Each row was made from one walk, in order. Every step used is in the known rows, and no mark comes twice. Write each row's walk.
In the rows, 128 means zero.
Known rows
j/c/x/y/f: [127 116 100 179 183  86 128 106 119 147 153 100 123  78 113 121  86 130
 109  82 187 166 156 136 151 133  76 158 150 141 103 122 116 130 164 186
 132 103 125]
e/l/x/h: [137 143 197 136  97 123 138 114  79 161 166  68 137 114 120 187 125 123
  82 137 150 169  72 116 134 119 158  98 107  72 111  88 177 165 140 161
 187 128 137]
g/e/l/x/h: [141 142 200 143  97 125 154 118  88 160 165  61 144 110 121 207 117 116
  66 115 137 175  70 139 150 126 160  84 121  56  94 114 180 162 128 167
 185 114 148]
r/x/c: [ 95 168 160 160 136 130 114  86  86 140 135  86 127 123 128 163  95 103
 166 193 196 115 155 120  99 130 124 118 112 132 104 101 112 162 120 150
 141 117 157]
u/j/c: [120 116 177 147 131 122 141  88 114  83  72 108  95 120 134 135 139 138
 156 162 134 145 127 135 145 141 172 160 122 120 120 131  84  66 110  70
 121  37 123]
m/u/j: [ 63  83 206 120 102 114 125  72 135 113 118 105 116 168 142 143 136 137
 171 145 116 112 115 142 112 182 160 141 150 160 159 102 105  92  84  91
 168 152 115]
j/u: [102 141 123 145  87 135 117 113 102 119 107  98 150 136 158 135 121 146
 162 146 108 141 130 115 143 136 161 135 104 114 147 160 147 153  88 139
 145 142 132]
j/u/m: [130 119 158 136 117 111 138 118  98 126  94  71 105 113 179 154 136 160
 151 125 135 133 164  98 113 171 132 111 128 127 149 141 155 170  80 127
 132 128 126]
g/e: [136 132 136 137 137 131 158 130 144 130 127 110 140 117 129 165 111 115
  96  87 103 139 128 173 157 137 134 105 161  99  95 179 134 124 108 143
 119 110 147]
r/x/c/k/g/e/l: [127 163 168 158 160 131 153  98 105 189 153  69 142 107 125 156  76 106
  87 136 157 119 105 145 121 159  99 136 149  85  88 113 108 163 110 176
 132 102 194]
r/x/l/e/g: [110 103 119 115 109 120 142 104 131 176 129 112 171 187 144 157 131 109
  68 165 176 123 102 114 158 141 120 121 139 101 108 138  69 116 135 171
 177 118 152]
c/k/g/e/l/x/y/f: [152 107 155 146 171  98 139  87 114 178 183 101 140  73 102 160  72 111
  87  56 191 155 136 143 158 160  56 148 162 111  95 110 150 172 170 197
 151 135 156]
x/c: [ 87 151 155 154 118 131 126 117 117 134 119 114 136 118 150 159  88  94
 138 171 176 112 126 125 103  80 130 121 130 151 132 116 141 161 131 128
 118 143 141]
m/u/j/c: [ 78 112 179 152 123 118 144  65 109 104  87 101 111 144 142 128 143 140
 158 166 111 137 108 135 137 158 173 166 137 148 128 129  96  60  97  69
 147  68 113]
g/e/l/x: [127 142 190 127 116 130 143 116 112 159 179  92 156  91 140 171 115 109
  76  92 135 158  84 158 147 182 114 145 139  82  93 104 148 155  97 168
 196 112 175]
m/u/j/c/x: [ 75  82 159 188 151 106 151 105 114 121 133  76 112 127 137 121 139 137
 140 154  99 150  91 163 106 158 140 173 165 145 140  88 103  84  85 132
 164  71 138]
r/x/c/k/g/e: [144 109 154 161 177 134 165 104 104 150 144  88 131 115 104 183  90 103
 119 139 125 119 146 170 123 127 106 109 167 100  97 146 139 156 135 160
 104 112 177]
e/g/k/c/x/h: [158 107 146 160 122 119 174 147 109 176 144  80 166 145  91 177 123 136
  83 177 134 137  91 102  97  70 150 112 122 111 145  95 147 132 177 143
 149 120 141]
l/x/y: [172 121 133 129 127 119 129 111 113 132 168 102 142  93 132 161  97 104
 141  85 170 165 141 138 140 115  98 133  99 118 123 119 161 146 180 164
 189 139 122]
c/x: [113  96 121 170 155 112 139 155 127 139 165  96 127 113 126 119 126 129
 114 126 115 142 114 158 104 135 104 145 157 126 141  86 132 142 112 185
 149 121 150]
f/y/x/r: [176  43  81 140 186  94 126 101 126 178 128  77 132 133  88 162 127 100
 122 124 164 139 169 149 145 156 116  96 132 125 177  91 124 109 178 174
 142 141 123]
r/x/l/e/g/k/c: [161 136 139 119 119 151 170 103 125 172 124 115 177 182 119 182 123 118
 108 226 162  97 120  58 122 113 129 157  94 133 112 106  92 108 170  90
 139  97 166]
x/c/k/g/e: [140  96 152 157 167 135 172 124 125 146 131 105 138 113 116 180  88  98
 105 125 109 118 129 174 121  92 110 111 176 110 114 156 155 154 139 144
  90 129 167]
y/x/l/e/g/k: [161  98 130 120 125 159 166 102 156 182  96 132 175 163 118 147 143 118
  67 164 155 112 110 107 132 108 145 126 122  91 151 106 114 137 199 153
 182  87 144]
h/x/c/k: [118  81 101 192 138 138 164 102  92 133 137 124 131 124 118 168  80 104
 145 164 167 112  85  94 106 131 110 117 158 119 154  80 183 193 163 151
 148 128 163]
l/e/g/k/c/x: [139  89 131 156 140 131 179 156 135 161 154 120 179 159 119 153 127 123
 100 181 126 117 103 111 104 121 104 180 138 142 145  90 129 125 145 142
 151  89 168]
f/y: [153 104 141 146 134 107 137 152 124 177 147  76 135 124 134 126 112 108
 117 139 130 117 180 125 137 131 121 122 145 122 155 143  79 111 159 157
 134 120 117]
c/x/l: [ 96 106 102 168 135 116 138 140 137 155 155  57 108 118 163 146 107 114
  76 165 132 140  83 133 101  90 117 114 153 122 120  74 120 135 128 174
 140 171 152]
k/g/e/l/x/y: [186 151 154 131 141 117 136 113 121 172 185  80 152  78 131 169  78  94
  98  75 161 170 138 159 145 117  87 136 112  98  98 130 147 139 169 182
 183 146 149]
h/x/y: [197 136  54 162 138 112 129 113 130 147 163 116 133  99 106 159  73 106
 145  98 167 164 170 110 144 110 107 106 109 111 123 144 154 120 198 169
 173 166 117]
g/k: [172 140 132 124 119 161 159 121 145 128  99 136 139 111 118 121 133 135
 124 157 116 108 136 101 112 104 146 145 115 120 156  88 137 151 167 124
 152  98 131]
f/y/x: [164  89 147 152 189 124 118 122 112 201 152  74 129 141  80 140 136 117
 127 120 143 133 192 159 124 166 126  94 118  94 148 144 100 112 193 166
 132  81 117]
m/u/j/c/k/g: [121  64 162 151 166 123 158  82 100 135 114 116 111 143 108 127 135 134
 150 176  89 118 117 133 107 126 129 163 158 150 151 108 128  96 142  93
 116 103 135]
r/x/c/k/g: [137  99 152 156 170 131 137 103  86 152 143 103 117 125  98 148 101 113
 155 193 149 104 149 125  88 109  94 129 138 134 134  89 138 166 159 145
 106 128 164]

Write each row's walk
[147 103 108 150 118 145 188 119 151 165  92 118 172 136 148 132 138 116
  53 183 133 123  84 101 135  89 143 160 139 101 146  93  97 124 172 160
 183  60 149] | j/c/x/l/e/g/k
[174 102 145 128 138 148 174 120 134 213 127  99 186 186 106 186 122 107
  91 212 156  95 143  77 119  98 132 141 102 127 140 125  92  96 215  98
 129  94 149] | f/y/x/l/e/g/k/c
[123  91  84 129 100 116 150 121 146 179 134 135 180 174 139 169 118  98
  54 157 163 134  95 103 163 118 125 111 155  98 124 149 103 111 152 169
 185 155 145] | h/x/l/e/g
[151 119 115 160 168 103 141 113 134 160 160 108 139  94  96 143  79 127
 121 110 190 139 165 108 126 124  72 166 135 155 119  93 132 150 185 164
 129 130 137] | g/k/c/x/y/f
[138  85 144 145 105 141 189 106 156 143  78 109 156 143 148 143 137 122
  75 190 142 121  88 109 132 105 159 162 143 100 155  83  83 110 160 142
 185  56 150] | u/j/c/x/l/e/g/k
[170  73  22 149 139  90 135 101 136 131 134 133 130 113  97 179 107 100
 127 138 148 157 137 104 156 142 117 103 147 134 160  75 171 114 144 166
 167 205 139] | h/x/r
[121  75 168 157 165 126 180  89 121 132 118  95 126 137 117 167 119 122
 117 125  73 128 112 178 138 143 135 133 186 119 117 161 129  95 115 111
 114  94 150] | m/u/j/c/k/g/e
[101  85 118 131 113 114 160 139 141 182 145 119 188 191 153 171 119 105
  54 173 158 121  75 115 138 108 106 144 150 129 124 132  96 106 137 151
 150 135 160] | k/c/x/l/e/g
[145 157 147 155 159 132 170 115 118 178 131  90 137 104 128 133  94 120
  61 115 115 137  84 148 145 144 112 159 156  83  93 140 108 123 118 146
 116  68 173] | j/c/k/g/e/l
[170 146 146 123 126 155 164 126 129 137 118 138 151 147 107 160 122 129
 146 197 127 100 134  72 101  98 135 167  90 155 134 105 138 115 168  59
 105 108 146] | g/k/c
[169 107  92 131  95 150 178 112 160 172 107 142 175 148 127 158 124 110
  66 181 143 119 109  78 138 101 145 124 136  91 150 104 123 134 189 159
 198 122 145] | h/x/l/e/g/k
[168 100 161 163 161 120 135 122  89 196 145  47 124 147  72 183 129 125
 106 139 142 152 155 139 129 113 171  45 106  70 138 149 141 125 207 164
 134  94 100] | f/y/x/h
[152 100 129 151 145 127 166 155 136 172 156 115 175 136 108 136 123 132
 106 173 129 111 111 114  83 110 104 178 138 151 155  75 113 121 153 138
 149 114 167] | e/g/k/c/x
[136 113 137 134 150  95 113  92 118 144 173 122 134  82 110 151  92 117
 121  70 201 162 165 129 158 149  74 140 136 135 104 113 150 157 168 177
 160 149 123] | l/x/y/f
[ 98  92 169 166 125 142 157  97  78 141 148  99 142 114 148 161  92 105
 122 152 185 109  39 110 102 148  98 155 146 118 147  42 172 217 136 154
 169 101 179] | e/l/x/c/k
[172 138 142 107 117 145 163 125 138 168 116 150 188 155 102 146 129 133
 117 184 147  89 129  72 104  95 127 170 105 157 146 115 101 104 180  72
 127 120 150] | e/g/k/c
[123  58 152 165 153 132 174  81  94  84  78 108  98 134 131 129 127 146
 155 147 140 119  67 116 136 163 141 165 143 111 144  93 117 125 135  88
 126  20 143] | u/j/c/k
[107 134 183 152 147 125 169  80 119 171 130  77 136 127 138 139 100 125
  82 122 106 128  73 153 136 176 129 165 168 104 106 125  98 103  92 126
 142  87 165] | m/u/j/c/k/g/e/l
[149  88 118 169 163 128 148 119 102 158 148 126 124 115  94 163  86 100
 140 187 133 116 142 117  90  84 100 121 155 131 152  99 176 159 178 143
 114 165 157] | h/x/c/k/g
[140  57  65 153 162  84 148 131 129 131 148  96 140 135 115 170 116 111
 122 156 143 138 109 124 119 127  90 152 145 177 160  51 152 115 120 148
 129 175 160] | k/c/x/r
[122 105 105 164 172  85 120 116 131 154 168 105 128  86 111 125  82 127
 112  71 192 154 163 139 142 141  67 146 157 142 115 110 128 151 161 201
 137 146 128] | c/x/y/f
[148 110 134 167 152 133 165 155 126 147 160 105 146 129 110 147 121 131
 126 180 112 121 117 113  83 113 110 174 128 152 145  68 143 132 141 129
 129 104 164] | g/k/c/x
[116 117 169 175 166 128 115 110 104 192 137  69 138 128 111 169  93  86
 140 169 189 116 179 149  98 115 128  94 122 123 150 127 120 145 181 157
 121 109 132] | f/y/x/c
[141 113 183 138 100 125 143 122  81 133 158  85 133 122 109 200 139 123
 106 141 134 170  97 125 136 101 165  76 111  84 118 109 194 158 151 149
 177 129 124] | l/x/h
[163 108 131 110 101 155 176 120 159 152  91 162 185 154 126 128 141 124
  82 152 137 106 112  99 142 113 140 153 130 109 160 114 110 138 172 142
 181  82 138] | l/e/g/k
[147  96 150 164 117 126 184 148 108 164 144  85 169 173 102 197 125 127
  80 188 130 141  80 102 115  75 152 115 123 103 137 108 164 137 167 148
 148  94 143] | l/e/g/k/c/x/h
[113 145 113 180 116 125 127 109 111 144 145 123 137 105 123 185  74  84
 143 181 173 133 145 106 108  96 131 102 138 129 133 117 166 154 148 148
 148 165 148] | h/x/c
[ 81 164 199 149  99 132 122 107  95 157 159  94 152  94 158 175  90  85
 114 164 195 131  90 124 103 116 115 148 122 127 122  70 158 184 115 155
 175 140 169] | e/l/x/c
[162  55 115 126 152 100 159  93 116 151 152  94 147  97 119 183 112  94
  85 112 146 152  76 145 154 162  88 144 159 115 150  41 177 156 124 181
 178 171 179] | c/k/g/e/l/x/r
[139 100 226 141 136 128 162  91  96 141 152  83 131  91 127 176 118 115
  96 123 130 156  79 162 144 182 123 168 149  77 106  86 137 136 108 140
 179  63 182] | u/j/c/k/g/e/l/x
[153 116 153 150 155 134 130 106  91 164 133  78 120 151  69 185 141 137
 115 132 142 158 122 141 126 115 174  48  96  69 120 141 177 136 186 145
 130  97 110] | y/x/h
[131 137 146 133 144  95 112  88 116 168 176 110 139  75 119 143  83 117
 100  68 216 160 144 119 157 164  70 153 133 125 100  98 135 162 160 186
 171 145 135] | e/l/x/y/f
[141  79 153 157 190 139 134 108  97 165 138 113 121 130  86 155 107 114
 143 170 143 109 139 144  82  95 100 119 137 131 152  99 164 163 190 139
  94 131 153] | y/x/c/k/g
[171 122 107 130 107 147 177 117 139 176 130 140 184 174 114 195 110 107
  94 220 148 109 118  49 125  89 136 148 111 131 127 117 128  99 188  89
 146 132 158] | h/x/l/e/g/k/c
[159 129 149 130 154 125 150 140 144 152 141 114 139 111 109 167 109 110
  95 109  82 141 165 185 139 101 123 105 162 108  95 187 136 107 127 142
  94 141 149] | k/g/e
[165  52  64 138 151  90 165 124 147 156 129 116 171 132 107 156 122 113
  99 162 157 122 106 112 115 112  93 164 146 174 184  35 125 115 149 156
 156 171 165] | e/g/k/c/x/r
[190 129 139 154 163 121 163  97  98 162 167  78 146  76 131 161  79 102
  97  82 159 171 105 148 152 122  87 157 118  88  99 121 149 140 182 170
 178  86 155] | j/c/k/g/e/l/x/y
[128 107 111 151 126 125 159 142 146 185 147  73 152 135 145 158 110 117
  67 199 147 114  86  98  86  69 115 140 139 142 133  65  98 119 161 139
 143 165 169] | e/g/k/c/x/l
[ 85  88 112 165 122 131 160 139 133 130 144  77 119 166 175 181 114  95
  77 179 119 149  73 127 144 115 123 121 148 105 101 108 159 143 111 175
 142 112 151] | c/x/l/e
[181 152 105 140 162 117 119  90 105 141 152  80 126 116 113 138  92 123
 166 108 188 147 180 125 141 145  99 120  85 113  97 129  99 130 172 172
 165 111 127] | r/x/y
[156 109 198 149 122 126 169 116  77 169 171  61 138 111 105 204 113 117
  66 125 125 164  64 138 136 118 144  92 134  56 109 100 194 171 151 170
 168 117 158] | c/k/g/e/l/x/h
